In the rows, 128 means zero.
Known rows, with every step that occurs
K > S: [ 84 156 155 135 125 122 126  92 125 142 144 144 115 154 110 137 112 101
 185 102 100  90 121 179 130 108 134 113 135 121 116 124 145  72 137 136
 149 112 120 158 174 119 120 112 126 106 125 116]
N > J > S > K > X > D: [105  81 213 168 116 138  90 149 133 115 156 150 123 207  99  80 195 126
 181  93 100 125 166 131 126 127  72  86 132 108  66 121  97 131 130 122
 182 132 129 135 130 144  76 144 127 140 107 139]
P > A: [108 172 144 124 124 114 157  38 113 150 153 138 101 153  91 145 107 103
 183 113  91  89 142 157 156 112 115 140 128 109 101 106 155  39 125 117
 157 121 111 184 102 105 138 149  95 144 134 144]
S > K > C > A: [151 138 117 150 118 122 134  99 117 138 151 169 112 198 156 128 131 117
 148 106  98  81 142 165 144 190 114  88 139 125 118 133 161  92 112 124
 134 140 124 135  85 170 108 116 100 165 130  98]
B > A: [119 166 141 135 128 125 198  65 102 146 142 121 115 168 119 161  62 101
 169 108 112  97 157 167 149 145 124 126 100 144 102 111 140  68 123 113
 168 121 125 160  99 116 132 149 106 130 137 163]
Q > H > S > J > N: [107 188  77  28 130 120  47  65 119 121  68 141 135 154 104 207 154 132
 167 115 130 113 136 131 173 196  77 100  75 130  88 140  46 118  91 137
 157  75 132 190 150 117 141 138 116  97 108 113]
J > S: [ 94 167 117 142 125 131 175  95 114 140 156 150 120 161  69 154 123 106
 178 101 101 124 123 144 141 117  83 131 109 109 135 127 125  43 144 125
 169 115 119 132 137 100 128 141 135  85 136 139]
S > J > N: [148 171 114  55 124 137 101  75 127 127 104 134 124 158 108 171 128 124
 135 109 115 142 139 104 165 183 135 113  86 121 100 125  93  60 113 115
 162  92 117 126 123 109 153 134 162 109  97 129]
V > D > X > Z: [ 65 125 142 145 124 127 113 109 108 128 129 175 139 201 123  61 122 100
 157 124  85 133 172 186 165 149 159 119 158  99 112 133 171 125 129 120
 104 115 115 139 102 109  89 138 193  92 147 145]
S > J: [128 178 159 109 123 123 113  93 106 136 154 129 113 152 115 153 110 142
 152 106 108 120 156 138 158 142 147 126  98 121  81 116 118  65 112 121
 164  98 119 122 135 103 165 144 148 129 110 129]
Q > H: [ 79 175 105  95 131 124 115  77 103 129 114 149 118 193 104 170  96 143
 178 101 114  87 139 167 174 115 139 150 109 154 107 116  94  86 141 125
 162 103 126 177 148  91 119 167 127 127 109 107]
N > J: [ 55 182 201 108 132 136 107 105 119 134 153 134 122 158 129 134  97 130
 153 104 110 126 163 146 154 155 140 146 114 122  98 108 113  65 130 106
 173 103 116 137 132  91 130 141 127 129  98 120]
S > K > X: [110 123 104 160 113 124  95 115 128 141 165 149 109 192 101 122 137 176
 201  89 102 108 145 154 142  98 149  80 144 130 107 126 128 105 121 112
 155 139 107 128 130 162 123 130 154 133 141 148]
P > A > C > K > M: [116 121 100 142 124 112 128 104 119 163 143 183  91 168 145 118 130 121
 175 146  90  87 143 149 119 100 117  99 138 148  77 104 145  88 144 135
 143 117 129 152 104 138 161 120 103 229 170 126]
C > K: [126 163 108 152 124 116 131 133 109 148 132 154 108 156 136 129  89 130
 154 114 100 127 130 162 120 106 144 155 121 135 138 130 139  40 142 125
 153 112 120 133 123 120 127 164 129 191 148 126]
A > C > K > S > J: [164 134 166 117 125 107 109 148 116 135 133 169 104 151 163 141 148 142
 148 109 108 123 129 140  94 122 144  98 112 129  70 121 137 141 110 159
 149 113 153 105 176 134 177 100 117 174 136  91]
V > D > X > K > C > A: [ 86  84 155 164 111 104 112 130 109 130 135 207 116 241 182  54 155  80
 137 130  90 116 134 201 159 200 143 115 161  89 101 138 162 101 131 138
  97 134 110 177  37 158  19  91 110 139 164  84]
V > D: [ 66 138 153 130 126 125 128 102 102 142 125 160 116 198  96  86 102 137
 146 107 118  86 164 171 158 104 121 111 137 112 106 124 158  54 132 127
 138 116 100 166 123 114 100 115 145 117 117 118]
K > S > J > N: [143 152 154  65 121 124  77  74 137 120 115 146 128 139 124 173 143  91
 150 103 116 125 112 118 146 181 134  84 104 108  90 126 107  77 121 134
 143  89 123 128 159 120 144  95 135  92  97 107]
X > D > V: [142 145  46 136 119 126 144 139 126 121  81 130 113 191 110  73 133 138
 156 122  89  77 158 162 152 113 103 170 109 156  84 118 174 138 134 124
 162 129 112 144 157 116  96 150 149 172 113 150]
B > A > P: [101 157 154 126 140 135 218  53 107 124 138 137 121 130 154 147  63 118
 200  98 105 123 137 154 126 134 110 100  60 154 115 105 161  78 119 125
 188 132 116 153  92 143 102 134  94 104 129 154]
A > C > K > X: [123  97  84 165 126 104 115 159 129 140 141 172 103 185 135  86 165 198
 178 122  93 132 136 154 105  63 156 122 117 161 116 122 139 152 139 136
 159 142 127 141 131 153 112 120 163 171 164 129]
Z > X > K > S > J > N: [137 135 207  86 110 127  48  93 140 137 121 144 134 151 162 164 119 102
 170  96 108 159 118 125 111 198 145  48 131  78  83 141 128 110 101 140
 158 106 135 154 131 160  98  64 166 108 117 114]
B > A > C: [144 146 118 120 137 131 220  83 113 144 128 148 109 189 118 140  96 123
 166 115 114  88 170 147 138 146 118 113  89 157  89 106 156 139 118 121
 181 138 144 136 119 126 151 115 126 124 143 153]
C > K > S > J > N: [166 151 146  89 119 109  64 115 137 128 113 153 123 140 151 166 147  92
 142 109 113 163  98 121 110 162 143  89 110 107 101 137 101  63 127 142
 132  89 126 134 150 134 133 119 119 166 124  98]
D > X: [ 85 151 102 131 126 121 132  94 116 134 155 149 116 167 109 129 105 112
 171 114  91 143 132 177 160 126 143 164 136 117 111 126 119  83 139 100
 141 113 112 143 116 126 100 159 155  92 139 158]
H > S: [ 80 172  65 129 127 122 132  89 113 156 131 138 118 135 101 150 113 121
 181 121  99 101 142 182 130 130  70 129 111 118 132 142 132  64 112 127
 159 112 118 172 146 122 121 137 122  92 140 157]
P > A > B: [ 91 160 142 103 118 114 182  28 109 152 150 150 103 147  66 138 118  99
 178 113  99  88 159 143 158  75 120 131 115 100 118 115 198  34 118 121
 154 124 101 209 107 132 144 138 119 124 113 146]
C > A: [ 95 174 112 130 124 122 143  81 110 135 177 143 116 141 113 126  98 105
 155 114  96 111 133 187 152 168 120 167 122 113 134 126 172  51 128 127
 152 119 102 147  99 106 103 165 107 158 131 116]
B > A > C > K: [176 147 113 145 133 116 211 126 111 148 127 147 106 179 145 140  95 127
 164 125 114 106 158 152 110 133 121 131  85 159  90 113 147 120 122 130
 173 138 142 119 104 139 141 146 113 202 167 146]
V > D > X > K > C: [ 70  75 160 158 113 117 116 141 112 143 106 210 113 250 167  63 146 114
 150 122  98 106 140 177 164 142 145  98 156 103 101 134 151 109 134 120
 103 129 113 164  74 157  39  75 151 101 151  98]
Q > H > S > K > C: [113 141  75 122 123 113  95 105 110 143  85 170 116 214 129 178 139 151
 182 108 120  47 136 166 152 153  64  67 111 150 103 146  88 146  96 130
 140 120 153 185 148 174 130 123  70 114 135  94]
J > N: [101 160  74  89 128 140 126  78 135 133  96 148 120 171  95 137 119 106
 154 113 111 133 132 121 160 149 119 120  98 137 146 127 117  52 144 106
 159 107 100 153 128 113  99 127 166 104 116 135]
N > J > S: [ 68 171 209 121 132 138 138 109 122 130 164 132 126 159 100 143 125 102
 168  97 111 147 136 128 141 149  90 124 105 101 103 116  98  53 140 118
 183 108 127 151 129  75 128 137 118  96 111 122]
D > F: [ 98 177  96 140 124 130 138 109 101 142 143 112 121 159 106 141  89 118
 167 113 100 138 137 172 174 107 122 166 139 116 110 119 118  69 142 105
 142  96 119 100 113  76 126 185 124 159 134 134]
Q > H > S > J: [105 195 104  81 130 114  70  82  94 128 118 137 127 148 112 197 124 150
 177 113 125  98 150 167 166 173  90 125  85 133  69 135  67 107  89 141
 159  86 141 168 157 113 168 162  99 114 117 112]
V > D > F: [ 86 143 117 147 123 126 128 112  91 134 138 124 125 192  95  92 103 120
 155 117 113 115 151 182 175 102 126 135 162  91  82 122 132  63 138 117
 118 100 113 117  93  79 103 150 109 153 131 106]

Rows
[134 160 193 108 121 119 102  89 117 127 149 138 118 140 132 164 120 109
 170 100 106 108 125 154 131 151 145 104 123 112  70 121 119  88 114 143
 150  97 128 127 170 119 164 113 131 105 106 115]  K > S > J
[ 86 127 115 135 134 123 164  76 119 115 125 187 119 148 196 102 123 135
 173 103  87 111 107 164 132 157 105  99  79 145 141 117 166  93 111 144
 150 134 116 170  70 160  61 101  83 119 124  86]  K > C > A > P
[ 90 116 142 153 125 128 169 107 112 133 117 202 109 159 208  98 114 125
 171 105  82 121 117 157 122 169 119  96  81 131 151 120 178  87 107 151
 147 141 105 148  61 169  30  94  94 149 139  79]  X > K > C > A > P
[ 88 166 104 117 119 118 151  72 110 144 171 150 118 137 104 113 115 102
 157 110 105 104 147 172 153 126 131 159 112 103 146 134 209  37 122 130
 154 119  88 182  99 137  93 153 143 125 108 135]  C > A > B
[124 112 119 187 118 112  88 152 124 141 136 163 124 169 159  80 131 158
 181 124  65 146 143 170 119  90 183 131 136 148 154 132 150 111 132 134
 129 121 126 127 127 128 109 155 200 185 176 148]  C > K > X > Z
[ 98  82 121 176 114 122 109 117 123 123 127 150 115 194 108  42 150 144
 170 121  82  92 154 174 137  68 132 133 136 153 106 118 133 106 139 132
 164 122 114 154 134 140  68 152 175 137 123 153]  K > X > D
[126 128 115 149 127 128 154  84 118 119 135 188 113 158 188 125 125 135
 175  94  96 111 120 149 128 165  99  60  99 130 121 126 176 107  96 140
 147 150 117 139  78 200  82 108  68 141 122  96]  S > K > C > A > P
[176  99  35 184 111  99  83 193 136 127  98 144 112 203 157  36 170 162
 176 123  73 117 133 174 117  60 137 162 131 164  86 125 156 165 152 140
 145 135 117 146 137 155  61 162 153 229 152 150]  C > K > X > D > V
[ 98 150 163 150 115 129 125 110 112 164 146 151 119 169 142 118  71 144
 180 102  92 124 150 164 125 125 152 102 142 101 121 136 166  79 116 117
 175 128 125 167 108 145  76 119 171 134 139 143]  Z > X > K
[119 140 124 151 122 110 143  83 117 133 148 173 116 180 168 100 123 106
 144 118  92  86 121 176 153 164 122 135 128 132 130 123 154  71 122 133
 135 126 119 176  79 129 102 115  98 139 130  98]  K > C > A
[117 148 132 112 131 118 184  58 113 148 139 160  93 174  90 144 136 132
 176 125 100  77 159 142 147 110 113 121 104 125  89 101 163 118 114 121
 170 139 131 175 118 105 161 113 100 144 141 133]  P > A > C
[107 171  67 145 123 126 117 106 114 155 136 140 112 142  95 171 120 144
 185 110 112  94 162 166 125 155  63  88 128 105 123 149 128  88  93 115
 150 126 114 145 161 157 133 138 100 132 144 159]  H > S > K
[ 87 134 202 153 112 124 110 107 121 155 146 154 120 154 151 127  92 109
 204  93  89 113 115 185 100 119 148  76 159  90 110 138 167  95 123 136
 160 129 136 172 138 158  62  86 147 122 140 117]  Z > X > K > S
[130 120 105 170 117 124 122 119 128 143 180 154 114 191  78 138 174 146
 210  88 103 126 125 139 131 107  98  67 131 108 121 131 106  99 133 119
 170 142 116 132 138 153 113 129 149  97 151 148]  J > S > K > X
[ 98 123 144 150 116 128 151 125 116 154 104 188 101 214 157 116 108 127
 155 111  90  89 137 148 143 132 142 107 118 147 141 124 155  84 130 130
 142 126 128 154 104 136  87  91 141 132 142 103]  X > K > C
[212  85  51 174 123  95 158 188 133 125  97 140 109 220 169  45 175 152
 175 128  91  98 157 165 101  99 126 135  98 189  48 108 173 243 129 146
 167 160 149 135 125 166  89 128 134 243 166 163]  B > A > C > K > X > D > V
[ 68 123 136 141 123 114 115  96 107 127 139 161 123 203 111  86 125 116
 159 118 109 128 149 187 171 126 139 129 159  94  91 131 140  87 142 113
 125 119 102 166 106 126  73 130 155  88 132 136]  V > D > X
[141  57  90 177 120 112 123 178 124 130 102 182 104 206 133  22 187 175
 149 140  87 105 161 155 101  46 136 137 120 172  97 122 150 168 138 147
 161 140 139 159 145 151  79 135 165 204 148 134]  A > C > K > X > D
[118 117 164 160 118 125 128  82 115 135 122 142 128 180 125  62 100 125
 156 115  96  99 164 173 122 100 105 119 141 133  96 130 166  99 124 121
 180 124 138 185 122 145  78 150 164 134 106 156]  Z > X > D
[ 64 107 150 150 115 119 117 139 104 138 139 182 112 212 116  87 120  96
 163 119 103 137 158 185 157 136 151 129 154  87 100 133 149  79 135 118
 121 122  95 148  96 138  43 120 164 124 154 123]  V > D > X > K
[ 92 111 176 155 122 122 135  95 120 133 130 192 126 155 229  92 104 138
 191 103  82 137 109 169 105 176 126  57 104 114 133 132 196 119  94 149
 165 154 127 184  41 200  21  73 107 133 135  93]  Z > X > K > C > A > P
[101 125 101 125 120 113 157  77 121 141 137 176 118 175 142 101 136 104
 140 113  98  90 134 168 152 134 130 119 112 127 148 133 219  60 121 134
 137 127 108 209  89 167  99 112 137 116 103  98]  K > C > A > B
[ 90 130 200 152 123 133  82 131 134 133 194 145 124 186  97 138 178 147
 202  84 111 146 140 124 131 143 104  68 133  91  81 123  87 112 125 113
 181 129 125 128 131 138 110 131 122 109 125 132]  N > J > S > K > X
[149 128 123 160 119 131 176 109 127 150 133 176 111 216 109 152 152 124
 170  95 107  95 128 121 137 147  71  55 122 124 124 133 123  89 128 121
 154 137 138 144 124 154 145  98 117 101 142 108]  J > S > K > C
[162 149 128 133 127 103 165 103 112 153 130 167  89 163 116 132 135 136
 164 129  94  99 148 141 116  93 117 137 107 131  91 109 168 105 127 134
 159 137 137 162 114 119 158 147  93 218 166 123]  P > A > C > K
[107 130 205 124 121 125 133 105 128 138 180 171 126 184 128 134 183  80
 142  89 121 118 148 126 142 190  82  67 110  80 106 134 171  76 107 125
 152 136 122 180  86 167 109 105  80 117  91  90]  N > J > S > K > C > A > B
[167  93 127 173 128 114 167 153 122 146 128 167 121 197 176  83 129 150
 175 128  81 127 169 161 101 126 175 106 101 180 117 113 169 201 113 142
 152 146 154 109  97 136 129 142 181 192 193 161]  B > A > C > K > X > Z
[135 113 117 182 116 131 120 133 127 139 166 161 130 187  93 121 171 138
 208  98  83 131 151 139 128 124 120  58 132 118 148 135 141 144 115 127
 147 137 129  99 136 133 119 141 192 108 166 155]  J > S > K > X > Z
[204 126 155  79 130 109 143 117 134 131 106 153 122 159 160 171 148  83
 142 120 128 137 122 116 103 199 126  69  83 134  57 118 121 150 110 150
 155 111 159 125 126 145 153  86 104 166 145 119]  B > A > C > K > S > J > N
[172 123 127  72 128 117  99 139 139 131  93 168 116 156 148 161 179 122
 134 119 115 149 111 107 105 152 128  76  93 125  85 129 118 140 118 151
 146 108 142 128 163 140 154  88 130 164 127  90]  A > C > K > S > J > N
